Each row comes from the steps of one walk. Every step used is in the known rows, and no mark comes twice. Write the walk behind each row, first mark first.
Known rows:
c -> l: [  1   1  -2 -13 -11  -7   4  -8  -6 -12  -5   9   6   5   5   6  17  -7
  17  -3   2   4   5  -2  -3  -2  -2  -5  -9  -1   1  -4   0]
w -> u -> y -> n: [ -2  -7  -1  -5  23 -14  -6 -12  -1   4  15  24  12  15   0  13   1   5
  23 -18  15   7 -11 -25  -6  -3 -25   7   3 -11  -5  -8   7]
r -> g -> k -> q: [ -6   6  -7  -6   6   3   2 -20 -10   6  12  -4  12  13   3 -11  16 -10
   8  -4 -29   9  -7  -5   9  -4  10   4   1   2 -11  10  -3]
g -> r -> q -> c: [ -9  -2  -5 -22  -8   3  15 -15  -3  -4  -8  -3   2  11   3 -13  -1  -8
   6  -8 -35  11  10  -8  -5   0   9  -5   6   7   0  11   0]
h -> n -> g -> r -> q -> c: [-17  -3 -11 -32 -10  11  31 -15  -9   2 -13   0   2  14   2 -18   3   0
   9 -18 -26  22  18 -23  -7   2   7 -10   7  15  -2  10  -2]
w -> p: [-10   1   5   2   1 -14   4 -11  -1  -3   5  10  11  10   3   5   9   3
  16  -9   8  -2  -3 -11  -6  -8 -10   4  -3   3  -2   3  -4]
h -> n: [-11  -7  -3 -15  -5  -7  14  -5 -12  -6   0  14   7   9  -5   2  11   5
  13 -14   0  10   2 -13   0  -3  -7   1  -3  12   3  -3   0]
y -> n -> s -> l -> c -> q -> r -> g -> k: [ -5  17 -25 -17  -6   6  27  -6  -9  12 -15 -10  23   2   3   5  16 -29
  34 -16 -27  22   1 -11  14   7  17 -10   4  -5  -2   0  -3]
n -> s -> l: [  0   7  -2 -14  -2  -9  10   6  -5   0 -17   3   5   1   0  12  24  -7
  33 -10   1   4   4  -5   9  -6  -1  -2   1  -2  -1  -1  -5]
u -> y -> p: [ -2  -2   2   4   8 -24   0 -12   1   5  12  18  10   4   3  11   8  -2
  27 -10   9   6 -10  -3  -9  -3 -18   5  -3 -11   0 -11  -2]
n -> y -> p: [-11  -5   8   1  -7 -17  10  -9 -11  -6   9  18   6   4  15   6  15  -3
  25 -15   4  -2  -1  -2   3  -3 -13   5  -6  -7  -4  -7   0]
k -> g -> r -> q: [-17  -9  -2 -18  -5   3   5 -13  -7  -6  -1  -2  11  10   5 -17  -4   2
   6   0 -38  15  -2  -5  -1  -9  11  -5   1   4  -7  11   2]
l -> c: [ -7   4  -2  -8 -10 -12  14 -13  -1   0  -9   9  10   4   5   6  16   2
  20  -7  -2   3   4  -4  -1   0   4  -6  -4   4  10  -7  -1]
h -> n -> g -> k -> q -> c -> l: [  2   6 -14 -27  -5   9  20 -16 -10   4  -7  -5  -6  16   6 -20  31 -17
  10 -11  -7  19  18  -7   1   1  10  -7  -7   5  -7  -6   1]
s -> l: [ -3   4  -3 -10   0  -8  10   1   0  -5 -12  10   8   7   5   8  19  -5
  25  -8   1   1  -3  -4   8  -2  -2  -4  -6   2   4  -4  -3]
p -> w -> u -> y -> n -> g -> k -> q: [  0  -3  -2   8  34  -2  -9 -20  -2  20  18  16   7  19   9  -1  14   2
  27 -24  12   9 -10 -31  -4  -6 -21  13   2 -17 -15  -7   6]
h -> n -> y -> u: [-21 -12   8 -11  -2 -10  14  -3 -21  -4   7  27   8  10   8   8  24   6
  21 -23   7   3   2 -15   5  -3 -18   2  -1   3  -5  -9   9]
k -> q -> c: [ -1  -2  -5 -16   1   0   6  -7   2   2  -4  -3  -2  12   8 -11  12  -9
  10  -5 -10   3   4   0   3  -3   5   4   1  -1  -2  -3  -3]
w -> u -> y -> n -> g -> k -> q -> c -> l: [ 11   7 -11 -17  23   3  -1 -24   1  14   7   5   0  22  10  -8  22 -17
  21 -16   6  17   5 -18  -6   2  -8  -1  -1 -19 -16 -10   8]
c -> q -> r -> g -> k: [-12   4  -8  -5 -10   4  16 -16  -9   7   7  -9  17   5   2  -6   5 -16
   8  -9 -31  20  -9  -9   6   0  13  -4  -6   9  -5  11  -8]
k -> g: [-12  -7   2  -9   0  -7   2  -4  -5  -5   2   1   8  10   6  -3   7   4
  13  -1  -9   8  -5  -5   4 -10   1   2  -8   3  -1  -1  -2]
u -> w: [ -5  -5   6   4   0 -10  -1  -1  -3   0   1  14   2   4   2   7  10   0
  21  -6   5   2  -4  -7  -4  -2 -13   8  -3  -2   8  -5   2]
k -> q -> r -> g: [-12  -1  -7 -12  -4   8  10  -9  -1   3  10  -1  17   3   8 -11   5  -9
   8  -3 -28  13  -8  -2   6  -5   6   4   1   3  -6  13 -10]
s -> n -> y: [-16  -4   7  -5  -8  -8   8  -5 -11  -5  10  13   5  10  14   3  12   2
  15 -13   2   3  -4  -9  11  -3  -7  12 -10   0   0  -3   7]
s -> n -> g: [-11   4  -2  -7  -3  -2  13  -7  -4   7  -3   4   7  11  10   1   4   5
  18  -9   8  10  -4 -18   3  -4  -5   6  -6   5   1   1   1]
g -> k -> q -> c: [  3   3  -6 -11   4   0   6 -16  -3   7   2  -8  -6  16   3 -14  20 -15
   5  -5 -20   7   3   1   7  -3  11   4  -2   1  -5  -3   0]
q -> c: [ -4  -1  -1 -13  -4  -7  13  -7   1  -4  -5   0  -2  11   4   1  11  -6
  14 -10  -5   4   6  -8   2  -2  -1   3  -4   6   6  -1  -4]
p -> w -> u -> y -> n -> s: [ -2  -7   3   3  26 -17 -10  -4  -4   6  10  23   9   9   1  22   7   5
  38 -27  21   5  -3 -33  -7  -9 -30  18   8 -17  -6  -4   2]
u -> w -> p -> y -> n: [ -9 -10   2  16  21 -15  -9  -8  -1  -2  15  23  10  14   4  14   3  -3
  32 -18  22   4  -4 -18 -13  -5 -33  22  -2 -15   0  -6   1]
h -> n -> s -> l -> c: [ -7   9  -9 -24 -10 -11  25   2  -6   1 -24   9  11   1  -3  11  32  -3
  37 -16   3  11  14  -6   6   1   6 -10   1   4   8 -10  -4]
n -> y: [-16  -8   8  -6 -10  -7   8  -6 -13  -8   5  12   3   5  10   4  20   4
  17 -15  -2   0   2  -9   8  -3  -7   2  -6   0  -2  -3   1]
g -> r: [ -6  -9  -2  -9  -7  -5   8 -10 -10  -5   4   5   9   6  -1   1   0  -2
   7  -4 -19   6  -2  -9   0  -6   0  -1   1  11   1   6   0]

Write each row's walk:
[ -6   4 -10   6  13 -16   3   1   5  11 -16  13  16   4   8  20  18 -14
  57 -24  28   6   6 -11  -8   3 -14   5   2 -25   2 -18  -2]
u -> w -> p -> y -> n -> s -> l -> c -> q
[ -9   0  14  14  14 -20  -5  -5  -1   5   9  23  10  10   8  14  13   1
  27 -12  21  -6  -9 -13 -14  -8 -27  10   5  -7  -1  -5   5]
y -> u -> w -> p
[ -3  -1  -6  10  28   1   0 -19   2  17  12   3  -3  22  10 -10  16 -14
  28 -21   9  13   4 -18  -9  -3 -18  20   0 -17 -10  -5   0]
u -> w -> p -> y -> n -> g -> k -> q -> c
[-12  -9  22  14   8 -23   1 -13  -2  -7  14  30   7   7  21  13  16   5
  34 -27  20 -10  -2 -15  -4  -9 -24  16  -6 -10  -3  -3  -2]
n -> y -> p -> w -> u
[ -9 -12  12  14  16 -18  -9  -6  -1   5   7  27   4   8   7  17  15   2
  34 -16  17   3  -6  -9  -9  -5 -28  14  -3 -12   2 -10   3]
p -> y -> u -> w
[ -7  -7  15   6  11 -15  -3 -10   3  -4   3  21   7  11   8  11   9   9
  25 -18  14  -4  -3 -21  -5 -10 -16  11  -4   2   3   2  -4]
p -> w -> u
[ -7  -3  -6  16  21   4   1 -17   1  19  21   7   5  12   9 -10  12 -12
  24 -16   2  18  -7 -14  -8  -6 -19  18  -2 -16 -12  -1  -2]
u -> w -> p -> y -> n -> g -> k -> q -> r
[ -9   2  -7 -10 -14  -7  13 -10  -1   6 -16   2  14   3   6   4  10  -2
  21  -8   2   5   1  -4  -2   5  10 -11  -4   1   7 -12  -2]
l -> c -> q
[ -4   7  -8 -13   6   4   8 -20  -4   5   6 -12   4  18   4 -15  17 -17
   8  -7 -31  10   2  -5   9  -1  14   4   1   4  -7  10  -5]
r -> g -> k -> q -> c
[-10  -4  -4 -16  -9   2   9 -15  -8  -4  -3   5   9   6   1  -9  -1   0
   7  -6 -31  10   1  -8  -5  -2   6  -6   5   5  -4  11   3]
g -> r -> q
[ -5  -3  11  -2  15 -19  -7 -14   6   6  11  21  10  11   0  11  11  10
  20 -15  14   5 -10 -16  -7  -6 -18   0  -3  -5  -1  -4   0]
w -> u -> y
[-15  -8  12  -3  -1 -10   6  -5 -14  -3   6  20   6   7  15  11  22   3
  22 -17   5  -3  -2 -10   6  -3 -16   3  -1  -5  -7  -7   8]
n -> y -> u
[-15  -6  11  12  17 -22  -3 -15   2   2  11  23  12  14   9  17  15   4
  29 -18  20  -1  -5 -12 -10 -12 -25  10  -2  -7  -8  -2  -5]
w -> p -> y -> u
[  0   2  -5  -5  -4   4   7 -15  -4   9  11  -4   3   5   1 -15  16 -14
   1   0 -28  13  -8   5   8  -6  10   2  -5   4  -7   2  -2]
g -> k -> q -> r
[ -1   2  -7  -3  20 -17   1   0   6  15 -16  19  19   4   9  23  17  -5
  55 -30  28   5   1 -24  -4   2 -15   0   4 -22   2 -20   1]
p -> w -> u -> y -> n -> s -> l -> c -> q
[-10   1  -8 -10 -20  -2  21  -9   3   8 -12   0  15  -3   7   0   6  -7
  15  -7  -9  12  -1   0  -1   5  12 -12  -6   4  10  -7  -5]
l -> c -> q -> r
[ -2   1  -9 -28 -15   4  13 -17  -4 -13 -12  -1   3   9   7 -12   7 -17
   8  -5 -29  12  17  -2  -9   2  11 -11   0   2  -1   7   2]
g -> r -> q -> c -> l
[-13  -7  13  19  12 -20  -8 -11   5   0  12  20   6   9   4  11  13   3
  31 -15  20   2  -2  -9 -14  -8 -25  16  -8  -9   3  -2  -6]
u -> w -> p -> y
[ -4  -5   6  12   3 -20   4  -7  -2  -5   4  19   7   3  11  11   6  -3
  30 -14  10  -4  -4  -7  -6  -7 -17  15  -3  -4   3  -5  -6]
y -> p -> w
[-20  -2  20  16   9 -20  -4  -3  -7   4  20  28  10  12  20  12  17   1
  29 -18  25  -7 -11 -14  -4  -7 -30  20  -1 -12  -4  -7  14]
s -> n -> y -> u -> w -> p
[-16  -6  16   8   4 -14  -2   1 -11   4  14  27   5   9  18  11  16   0
  26 -16  16  -2 -10 -11   4  -2 -24  18  -3 -10   1 -11  17]
s -> n -> y -> u -> w
[ -9  -2   0  20  23  -8  -1 -18  -6  11  14  14   4  18   4   6  13  -4
  33 -22  17  12  -2 -26 -11  -4 -26  17  -4 -13  -6  -4   2]
u -> w -> p -> y -> n -> g -> k
[-14  10 -10  -7 -16   2  23 -21  -4  10  -2  -8  21   3   5  -5  12 -15
  14  -9 -31  19  -3  -4   5   5  21 -11  -6   8   4   5  -7]
l -> c -> q -> r -> g -> k
[-23 -10  18   8   7 -18   5  -2 -15  -1  16  33   9  11  10  10  25   6
  28 -25  24  -2   0 -18  -8  -5 -32  10   1  -4  -3  -9  10]
h -> n -> y -> u -> w -> p
[-12 -14   0 -12  -4  -5   4  -9  -9  -7   7  -2  11   9   3  -7  -2   2
   6   2 -26  11  -5  -5   2 -13   5  -1  -4   9  -2   7   0]
k -> g -> r
[ -4  -1  -2   9  23 -17  -4   4   0   1  -1  18   8   8   3  21  18 -11
  51 -22  24   4   2 -15  -5  -6 -29  18   3 -22  -3  -7  -2]
u -> w -> p -> y -> n -> s -> l
[ -8  -3  -6 -31 -11   5   9 -14  -3 -15 -10  -8   5  12  10 -20   4 -14
   7   0 -37  17  13   2  -6  -5  16 -10  -4   1  -4   7   2]
k -> g -> r -> q -> c -> l
[  0   4  -1  -2  23 -21   1  -2   6   8  -9  25  15   6   6  26  23  -1
  53 -28  24   2   2 -23  -2  -1 -20   5   5 -20   5 -15   1]
p -> w -> u -> y -> n -> s -> l -> c
[  3   2 -12 -13  14 -11   3   7  -6   5  -6  11  10   5  -3  18  16 -10
  39 -16   7  10  -2 -16   6  -1 -17   3   6 -17  -4 -12   3]
u -> y -> n -> s -> l
